Every row comes from one small tree of marks. Brackets hold a mark, then the marks that hang from it, in alphabetical order. Every link used is in the known rows. Which tree was each row made from?
In the rows, zero is written as 128.
Known rows:
[liraso [tulob lugaf pali tusav]]: [152 144 165 146 134 163 106 112 155 111 175  58 195 150 154  76 113]
[liraso [tulob lugaf pali]]: [155 136 128 141 135 158 114 123 152 109 187  76 188 149 150  79 119]
[tusav [tulob lugaf pali]]: [142 114 123 142 135 162  90 132 156 119 170  71 178 154 147  97 114]
[pesok [lugaf tulob] pali vite]: [139  97 152 134 135 156 172 141 161 130 124 132 181 144 145 119 132]
[liraso tulob]: [149 151 101 146 139 154 135 133 170 119 202 162 177 141 140  86 144]
[pesok [lugaf tulob] tusav vite]: [135  95 164 145 131 158 192 138 169 125 110 139 189 134 145 118 133]
[pesok tusav vite]: [133 120 146 163 130 161 188 135 161 146 152 189 187 132 146 101 143]
[pali tulob]: [145 137  94 143 137 158 109 147 169 108 181 150 182 153 137  94 140]
[pesok [pali tulob]]: [139 124 111 141 148 163 111 146 163 121 168 137 182 153 130 105 135]
[pesok lugaf pali]: [121 111 142 138 133 163 135 136 158 115 158 133 181 158 135  96 135]
[tusav [tulob liraso lugaf pali]]: [141 117 100 143 137 167  97 133 158 106 196  79 183 152 142  98  92]
[lugaf [tulob liraso]]: [144 137  74 129 133 163 141 138 179  89 191 128 178 139 142 106 103]
[pesok [lugaf tulob]]: [136 117 119 125 127 156 132 139 174  94 147 106 178 150 145 104 126]
[tusav [tulob pali]]: [138 134 114 145 137 161 111 139 167 138 171 117 176 156 138 104 123]
[lugaf [tulob liraso pali]]: [144 143  94 128 131 166 140 135 172 100 178  93 187 148 143 105  87]
[pesok tusav]: [124 126 128 153 134 166 151 131 168 124 161 149 184 140 138  94 134]
[liraso [tulob pali]]: [150 156 121 145 137 158 136 130 164 128 188 125 187 151 141  85 129]

Write each row's tree:
[150 139 146 148 136 160 106 115 160 100 189  95 185 138 154  77 129] | [liraso [tulob lugaf tusav]]
[136 136 166 145 120 168  99 114 150 105 162  55 193 156 158  77 106] | [tulob lugaf pali tusav]
[135 131 176 129 124 163 124 125 170 104 121  52 194 159 148 100 104] | [pesok [lugaf [tulob pali tusav]]]
[136 133 124 148 124 170 110 118 159  84 201 100 189 143 154  79 100] | [tulob liraso lugaf tusav]
[136 112 158 164 143 162 169 140 162 170 133 150 188 140 139 116 129] | [pesok [tusav [tulob pali]] vite]
[140 146 110 135 132 167 130 127 181  95 179 109 185 138 146 104  95] | [lugaf [tulob liraso tusav]]
[142 152 132 133 130 170 129 124 175 103 164  76 194 148 147 103  79] | [lugaf [tulob liraso pali tusav]]
[145 127 118 145 135 168  86 130 163  77 193  95 195 148 145  87 101] | [pali [tulob liraso lugaf tusav]]
[125 103 170 160 125 160 191 137 160 134 133 177 192 141 143  99 146] | [pesok lugaf tusav vite]
[143 150 152 132 128 165 121 123 172 116 140  64 189 152 151 102 102] | [lugaf [tulob pali tusav]]
[135 104 163 145 132 166 198 136 168 120 121 115 204 141 140 118  94] | [pesok [lugaf [tulob liraso pali]] tusav vite]
[148 118  80 140 135 164  97 140 160  73 204 110 189 150 142  89 109] | [pali [tulob liraso lugaf]]
[149 108 153 155 144 168 125 132 150 112 169 121 199 142 147 103 105] | [pesok [pali [tulob liraso lugaf tusav]] vite]
[112  96 169 149 141 170 157 132 160 126 131 127 189 150 128 103 132] | [pesok lugaf pali tusav]
